Each row was made from one small tree. Brackets hold a mark, then the marks that hang from it, in alphabetical order. Every link used is in the known rows. Write each row's tree.
Known rows:
(E (G H)): [-7 29 12 -19 10 12 8 7 14 -33 -10 -6 15 -1 2 -15 -8 -9 6 -16 24 -2 -15 9 -15 2 11]
(Y (K L) (X (D P))): [26 -5 17 19 5 -18 -7 16 12 -40 -13 -2 0 -10 -6 -22 -2 -12 -19 10 -10 6 7 -14 -9 -35 13]
(Y K): [21 5 14 -2 -13 -17 -19 -1 2 -30 -3 -7 15 -8 -17 6 -8 -2 -14 -11 -1 -15 -16 -8 -7 5 3]
(B (K L (Y (X (P D))))): [-13 -23 10 18 17 -14 -38 2 4 -24 -1 -16 -26 4 -7 -36 0 -29 1 0 -2 -4 -7 -25 -19 -27 28]
(N E): [11 7 -2 -9 -7 -11 -19 8 6 -11 -14 -15 -5 -6 -14 20 -13 -23 3 -24 -13 -28 -15 -8 -9 3 -4]
(B F): [7 17 -2 0 -5 -17 -9 15 -5 -4 -11 -14 7 2 6 8 -18 -12 -2 3 -10 -19 -17 -4 5 3 23]
(D (X P (Y K))): [16 -3 -1 -10 19 -13 -12 -3 0 -16 -4 -11 0 26 -29 -6 -10 -12 -12 -8 2 7 1 6 -11 -7 0]
(K (Y (X D P))): [4 -11 -8 15 37 8 -24 -3 -2 -34 -8 -16 -19 8 -2 -29 -1 -28 -11 -5 -15 10 3 6 -13 -20 3]
(E (G H) (N (Y K (X D)))): [11 43 13 -25 12 -3 19 33 31 -35 -7 -3 21 14 -2 -46 2 8 3 -11 41 0 -17 32 -20 -5 30]
(B (F Q) (K L (Y X))): [-19 4 18 17 5 -12 -31 10 0 -11 -15 -2 -26 11 9 -29 1 -22 10 9 -14 -12 -19 -25 4 -43 63]
(Y K (X (P D))): [48 -2 8 -6 -21 -23 -25 5 1 -41 -15 -16 11 -3 -23 -13 -11 6 -22 8 -13 -3 -9 10 -13 -8 2]
(Q (F B)): [35 14 -11 4 6 -19 -8 25 -12 -22 -16 -15 -12 -1 -12 5 -21 -13 -19 -13 11 2 -7 8 -10 7 11]
(F (B K) Q): [7 22 30 -26 3 -11 -1 14 -16 -47 -5 12 -13 18 0 7 -23 -12 -22 -14 19 -10 -1 -17 25 -44 34]
(P D X): [6 -2 -44 -24 -34 -13 -6 10 -18 -47 24 -17 -5 5 0 -1 -48 -34 11 6 11 -23 4 -21 -17 -15 10]
(E (G H) (N (Y K X))): [14 41 14 -25 9 -2 18 29 29 -35 -7 -4 24 8 -3 -40 6 9 8 -11 35 0 -24 33 -24 3 28]
(P (X D (Y (K L)))): [7 7 -9 -10 -7 -15 -20 6 5 -38 12 11 -5 21 -21 -17 -33 -26 -4 -5 6 -8 23 -16 -6 -39 11]
(F (B (K L Y)) Q): [-6 15 28 -7 21 1 -10 12 -5 -50 -2 17 -23 13 8 -5 -8 -27 -18 -10 14 -5 2 -23 21 -55 44]
(F (B (K L (Y (X D)))) Q): [-1 15 26 -5 21 0 -7 18 -5 -53 -6 17 -29 17 9 -13 -11 -26 -21 -6 12 0 10 -22 24 -65 46]
(D (X P (Y (K L)))): [13 -4 2 -2 25 -12 -13 0 7 -17 -2 -7 -4 23 -27 -7 -5 -17 -11 -5 1 7 5 -1 -13 -11 5]
(P D (X (Y K))): [18 3 -32 -30 -43 -21 -18 7 -10 -42 24 -6 4 4 -21 -13 -48 -26 6 5 9 -20 9 -11 -7 -31 11]
(E G (N (Y K))): [2 32 18 -20 19 -10 13 27 26 -20 4 -1 23 9 -14 -24 13 5 10 -28 36 -17 -11 22 -21 1 34]
(Q (F (B (K L (Y (X P)))))): [28 1 -1 16 16 -21 -25 23 -2 -22 -24 -15 -25 7 -15 -18 -10 -16 -19 -7 8 9 -7 6 -19 -7 21]
(P X): [6 -2 -21 -12 -9 -6 -10 -3 -13 -43 13 -8 -3 11 -5 8 -32 -27 10 -6 -1 -11 1 -17 -22 -2 1]
(D P (X (Y K))): [4 -17 -3 -7 26 -15 15 -1 -9 -15 -2 -14 11 4 -11 -12 -10 -28 -3 0 2 17 -5 -2 -13 -24 -2]
(G (E (N (Y X))) H): [26 41 -26 -21 -18 2 4 23 22 -30 -14 -24 17 12 5 -31 -34 -19 -13 -5 20 18 -23 0 -27 11 -8]
(N (E (G H)) (Y K X)): [33 17 3 -43 -20 -17 -11 14 29 -8 -29 -11 18 -3 -19 -13 3 3 22 1 -11 -17 -39 31 -10 -16 7]
(D X): [1 -6 -20 -4 15 -3 10 3 -16 -20 5 -23 -11 11 1 13 -13 -24 5 -7 3 1 -7 -16 -15 8 5]
(X D P Y): [6 10 16 -13 37 -20 -29 10 13 -15 -6 4 -6 37 -39 -32 -25 -16 -39 -15 11 3 31 14 11 -35 -5]

Write each row's tree:
[15 47 -20 -11 -19 11 4 20 22 -36 -15 -21 15 11 7 -24 -36 -24 -21 -17 30 13 -17 -10 -30 17 -9] -> (G (E N) H)
[33 -3 12 3 -7 -20 -5 11 -2 -36 -17 -9 8 -4 -10 -19 -13 -3 -20 5 -9 6 -2 -1 -7 -27 3] -> (Y K (X (D P)))
[-6 -14 -2 39 53 11 -29 5 18 -38 -2 -5 -30 0 4 -34 15 -40 -9 3 -17 11 15 -12 -16 -32 17] -> (K L (Y (X D P)))
[-13 16 23 -13 -17 -28 -20 12 -12 -2 -16 -6 -8 22 -2 -7 -22 -5 1 -1 3 -25 -26 -20 12 -22 49] -> (B (F Q) K)
[-15 4 21 13 -5 -32 -26 20 6 5 -13 -11 -10 10 1 -11 -11 -15 3 6 2 -24 -19 -28 -2 -15 48] -> (B F (K L))
[6 -1 -33 -18 -11 -16 3 14 -17 -20 20 -24 -8 1 -8 -5 -32 -27 1 1 11 -9 3 -13 -1 -16 12] -> (P (D (X Y)))
[-1 -15 -13 17 34 8 -12 -2 -8 -33 -4 -17 -16 -5 7 -29 -2 -33 -4 -3 -16 12 0 -2 -12 -27 4] -> (K (Y (X (D P))))
[19 10 3 -7 16 -25 7 28 9 -27 5 -11 10 9 -8 -26 -4 -4 -10 -5 15 -4 -9 14 -14 -6 15] -> (E (N (Y K (X (D P)))))
[-11 -19 -6 41 50 11 -16 6 12 -38 2 -6 -26 -13 13 -34 14 -47 -1 6 -18 13 12 -19 -15 -39 19] -> (K L (Y (X (D P))))
[19 7 22 2 3 -19 -29 1 12 -19 7 8 7 -10 -34 -10 -5 -11 -12 -11 -9 -4 7 -8 6 -22 8] -> (X (Y (K L)))
[30 3 -6 9 4 -21 -19 22 -13 -20 -22 -19 -22 2 -12 -13 -17 -13 -13 -10 8 8 -13 6 -15 -4 20] -> (Q (F (B (K (Y X)))))
[-31 6 19 14 10 -12 -32 9 3 -7 -11 1 -23 15 9 -25 0 -26 7 4 -5 -20 -21 -28 5 -39 63] -> (B (F Q) (K L Y))
[23 6 -4 -37 -2 -17 -6 16 17 3 -19 -16 5 -2 -19 -2 4 -8 31 -9 -19 -19 -22 22 -9 -18 9] -> (N (E G) (Y X))
[7 3 15 -5 15 -10 -11 12 -7 -33 -8 -5 -10 6 3 -3 -16 -21 -18 -11 15 -6 -6 -8 7 -25 21] -> (F (B (K Y)))
[23 5 -6 17 12 -21 -18 29 -5 -21 -20 -14 -30 6 -9 -20 -16 -19 -17 -8 13 8 -2 -2 -13 -15 26] -> (Q (F (B (K L (Y (X D))))))
[27 8 -2 2 0 -28 -15 25 -12 -16 -19 -17 -17 6 -15 -4 -23 -10 -18 -14 18 -1 -13 2 -11 3 18] -> (Q (F (B K)))
[34 1 21 17 8 -19 -25 14 20 -41 -19 -1 -4 9 -19 -22 0 -3 -30 7 -9 3 11 -4 -11 -27 11] -> (Y (K L) (X D P))
[10 -1 18 8 20 -9 -12 16 0 -38 -8 -2 -17 0 6 -8 -7 -25 -15 -3 7 0 1 -14 4 -34 27] -> (F (B (K L (Y X))))
[3 6 -18 -17 -2 -12 -15 5 -7 -35 14 3 -9 25 -18 -13 -42 -29 0 -8 6 -5 24 -13 -5 -33 4] -> (P (X D Y))
[-19 13 28 4 -6 -26 -24 18 1 -5 -12 2 -15 17 2 -10 -11 -14 3 4 1 -24 -17 -33 10 -31 59] -> (B (F Q) (K L))
[-25 -4 12 23 11 -18 -34 11 8 3 -12 -11 -18 8 8 -25 0 -26 8 6 -4 -19 -22 -24 -5 -23 51] -> (B F (K L Y))
[-1 17 24 -18 13 -1 -7 8 -14 -49 -5 12 -18 17 4 -2 -16 -20 -19 -14 15 -6 -4 -14 22 -49 37] -> (F (B (K Y)) Q)
[6 2 16 8 22 -10 -10 21 1 -37 -9 0 -21 6 8 -14 -11 -26 -20 -3 13 0 7 -15 7 -42 29] -> (F (B (K L (Y (X D)))))
[6 4 18 -8 18 -25 -10 11 8 -16 -4 7 11 9 -27 -34 -23 -19 -29 -9 10 3 17 2 13 -50 0] -> (X (D P) (Y K))
[3 14 28 -4 18 0 -9 13 -7 -53 -5 15 -26 10 8 -7 -8 -24 -16 -6 7 -1 3 -20 19 -58 44] -> (F (B (K L (Y X))) Q)
[23 44 -21 -23 -22 0 1 21 28 -29 -14 -19 24 13 2 -30 -32 -17 -18 -8 28 11 -28 0 -26 12 -7] -> (G (E (N (Y K))) H)
[0 -18 -8 35 40 10 -30 3 13 -41 4 -10 -25 -12 4 -29 15 -41 -2 7 -21 7 7 -12 -20 -26 18] -> (K L (Y (X (P D))))
